In the rows, 100 means zero.
Known rows, with every way that one mark hangs from another:
Z_959[Z_355 Z_731[Z_834[Z_249]]]: 74  123  108  130  102  99  95  164  89  95  118  101  62  83  96  57  94  99  128  64  89
Z_409[Z_249[Z_399 Z_834[Z_355 Z_731]]]: 68  110  98  138  106  119  100  114  57  62  122  122  62  71  72  47  103  89  120  76  102
Z_249[Z_399 Z_409 Z_834[Z_355[Z_959[Z_731]]]]: 72  120  102  134  116  130  81  137  75  62  116  121  55  67  89  77  86  66  132  79  86
Z_355[Z_959]: 70  113  104  128  110  116  113  111  95  94  117  110  76  89  104  67  91  118  150  92  84
Z_409[Z_249[Z_399]]: 63  98  86  135  116  123  107  93  68  75  132  120  76  83  83  51  110  124  132  78  85
Z_959[Z_355 Z_731]: 72  122  107  131  111  101  91  149  92  105  113  105  73  82  104  61  92  112  139  85  81
Z_416[Z_324]: 64  109  106  102  114  105  115  98  92  102  113  114  88  94  103  55  96  147  134  103  88
Z_731[Z_18 Z_409 Z_834[Z_355]]: 82  118  118  114  83  70  124  132  89  84  145  111  84  86  87  55  108  110  125  66  108
Z_959[Z_355 Z_731[Z_18 Z_834]]: 77  122  113  126  98  75  93  155  95  95  129  100  70  83  96  63  98  103  135  65  92
Z_355[Z_959[Z_731[Z_18 Z_834]]]: 75  121  113  127  99  82  97  139  101  87  126  103  63  89  97  75  93  104  145  71  91
Z_355[Z_959[Z_731[Z_18 Z_409[Z_249[Z_399]]]]]: 71  113  97  137  103  92  103  126  80  72  132  108  64  82  81  78  99  92  141  61  100
Z_355[Z_959[Z_731[Z_18 Z_834[Z_249[Z_409]]]]]: 74  133  107  129  100  89  89  143  94  67  123  107  54  87  91  71  80  83  137  60  101
Z_249[Z_399 Z_834[Z_355[Z_959] Z_731[Z_409]]]: 73  117  114  128  98  113  114  135  74  74  124  114  67  70  87  72  101  68  132  75  105
Z_355[Z_959[Z_731[Z_409[Z_249[Z_399 Z_834]]]]]: 66  108  90  140  112  119  102  139  70  68  128  113  62  74  79  82  93  87  135  73  87
Z_731[Z_18]: 72  114  105  122  103  95  106  96  94  94  129  114  88  90  98  49  104  132  141  78  97
Z_834[Z_249 Z_731]: 66  124  108  127  100  105  105  115  85  91  113  112  73  91  97  41  98  116  132  77  104
Z_959[Z_731[Z_409[Z_249]]]: 67  118  96  135  104  88  107  141  79  84  127  112  74  90  84  61  92  129  133  82  89
Z_416[Z_324[Z_18]]: 65  117  121  94  108  102  115  90  101  109  111  118  94  97  105  61  99  151  127  116  94
Z_249[Z_399 Z_409 Z_834]: 62  106  92  126  123  132  95  99  68  65  135  128  79  72  88  58  102  102  130  83  81
Z_249[Z_399 Z_409 Z_834[Z_355 Z_731]]: 68  120  105  128  109  117  90  118  63  61  124  125  67  68  82  52  99  78  122  80  98
Z_324[Z_18]: 69  118  116  116  103  105  109  98  98  103  122  119  92  93  103  55  103  140  133  104  92
Z_409[Z_249[Z_399 Z_834]]: 62  96  84  135  119  134  103  96  63  67  132  123  74  75  78  52  107  113  129  80  84

Rows:
76  126  101  137  99  72  102  153  83  88  126  101  75  83  82  65  91  102  134  66  103 -> Z_959[Z_355 Z_731[Z_18 Z_409[Z_249]]]
73  116  98  127  109  129  98  105  71  67  123  126  69  77  88  45  103  90  122  68  99 -> Z_834[Z_249[Z_399 Z_409] Z_355]
72  123  111  122  96  73  102  131  97  95  131  110  84  91  96  63  100  125  138  73  98 -> Z_959[Z_731[Z_18 Z_409]]
72  111  94  143  113  131  90  134  70  65  114  117  49  70  79  71  91  77  131  76  88 -> Z_409[Z_249[Z_399 Z_834[Z_355[Z_959[Z_731]]]]]
72  104  91  140  112  140  107  112  66  62  121  119  60  70  78  65  96  81  131  77  93 -> Z_409[Z_249[Z_399 Z_834[Z_355[Z_959]]]]
72  134  111  133  105  111  98  137  78  65  108  116  60  74  90  66  74  72  136  90  101 -> Z_249[Z_409 Z_834[Z_355[Z_959] Z_731]]
72  129  106  134  103  122  98  123  74  62  109  116  54  76  89  59  91  61  130  66  110 -> Z_834[Z_249[Z_399 Z_409] Z_355[Z_959] Z_731]
74  102  99  127  97  98  126  130  62  65  148  117  72  78  71  56  115  101  117  66  97 -> Z_731[Z_409[Z_249[Z_399]] Z_834[Z_355]]
85  126  117  122  81  86  126  139  93  78  131  105  68  86  89  65  97  82  129  54  120 -> Z_731[Z_18 Z_409 Z_834[Z_249 Z_355[Z_959]]]
71  115  113  124  97  105  111  128  68  77  131  120  76  71  83  55  111  85  121  74  104 -> Z_249[Z_399 Z_834[Z_355 Z_731[Z_409]]]
74  115  96  139  104  85  98  142  74  80  135  105  72  76  78  67  105  91  130  56  100 -> Z_959[Z_355 Z_731[Z_18 Z_409[Z_249[Z_399]]]]
79  132  121  129  90  87  106  122  95  86  111  106  66  85  96  61  90  89  143  77  115 -> Z_834[Z_355[Z_959] Z_731[Z_18]]
75  131  108  127  99  97  89  155  82  70  120  116  57  83  88  51  87  94  118  68  96 -> Z_959[Z_731[Z_834[Z_249[Z_409] Z_355]]]
77  123  116  124  84  89  110  115  78  79  129  114  74  81  83  45  116  82  121  50  127 -> Z_834[Z_249[Z_399] Z_355 Z_731[Z_18 Z_409]]
68  116  107  127  98  103  96  94  82  81  125  114  72  85  90  42  115  99  131  56  115 -> Z_834[Z_249[Z_399] Z_731[Z_18]]
74  127  101  126  104  116  102  117  81  74  115  122  72  84  92  42  90  102  125  77  102 -> Z_834[Z_249[Z_409] Z_355]
74  125  104  136  94  91  100  116  71  66  119  116  67  79  72  43  91  96  124  74  117 -> Z_409[Z_249[Z_834[Z_355 Z_731[Z_18]]]]
83  130  119  126  90  78  106  146  100  91  120  106  69  85  97  75  90  91  141  71  107 -> Z_834[Z_355[Z_959[Z_731[Z_18 Z_409]]]]
75  116  106  129  100  97  87  142  86  85  130  103  61  77  89  57  111  82  126  44  100 -> Z_959[Z_355 Z_731[Z_18 Z_834[Z_249[Z_399]]]]
71  104  93  132  106  119  116  118  59  64  137  124  76  71  71  55  108  96  118  72  98 -> Z_731[Z_409[Z_249[Z_399 Z_834[Z_355]]]]
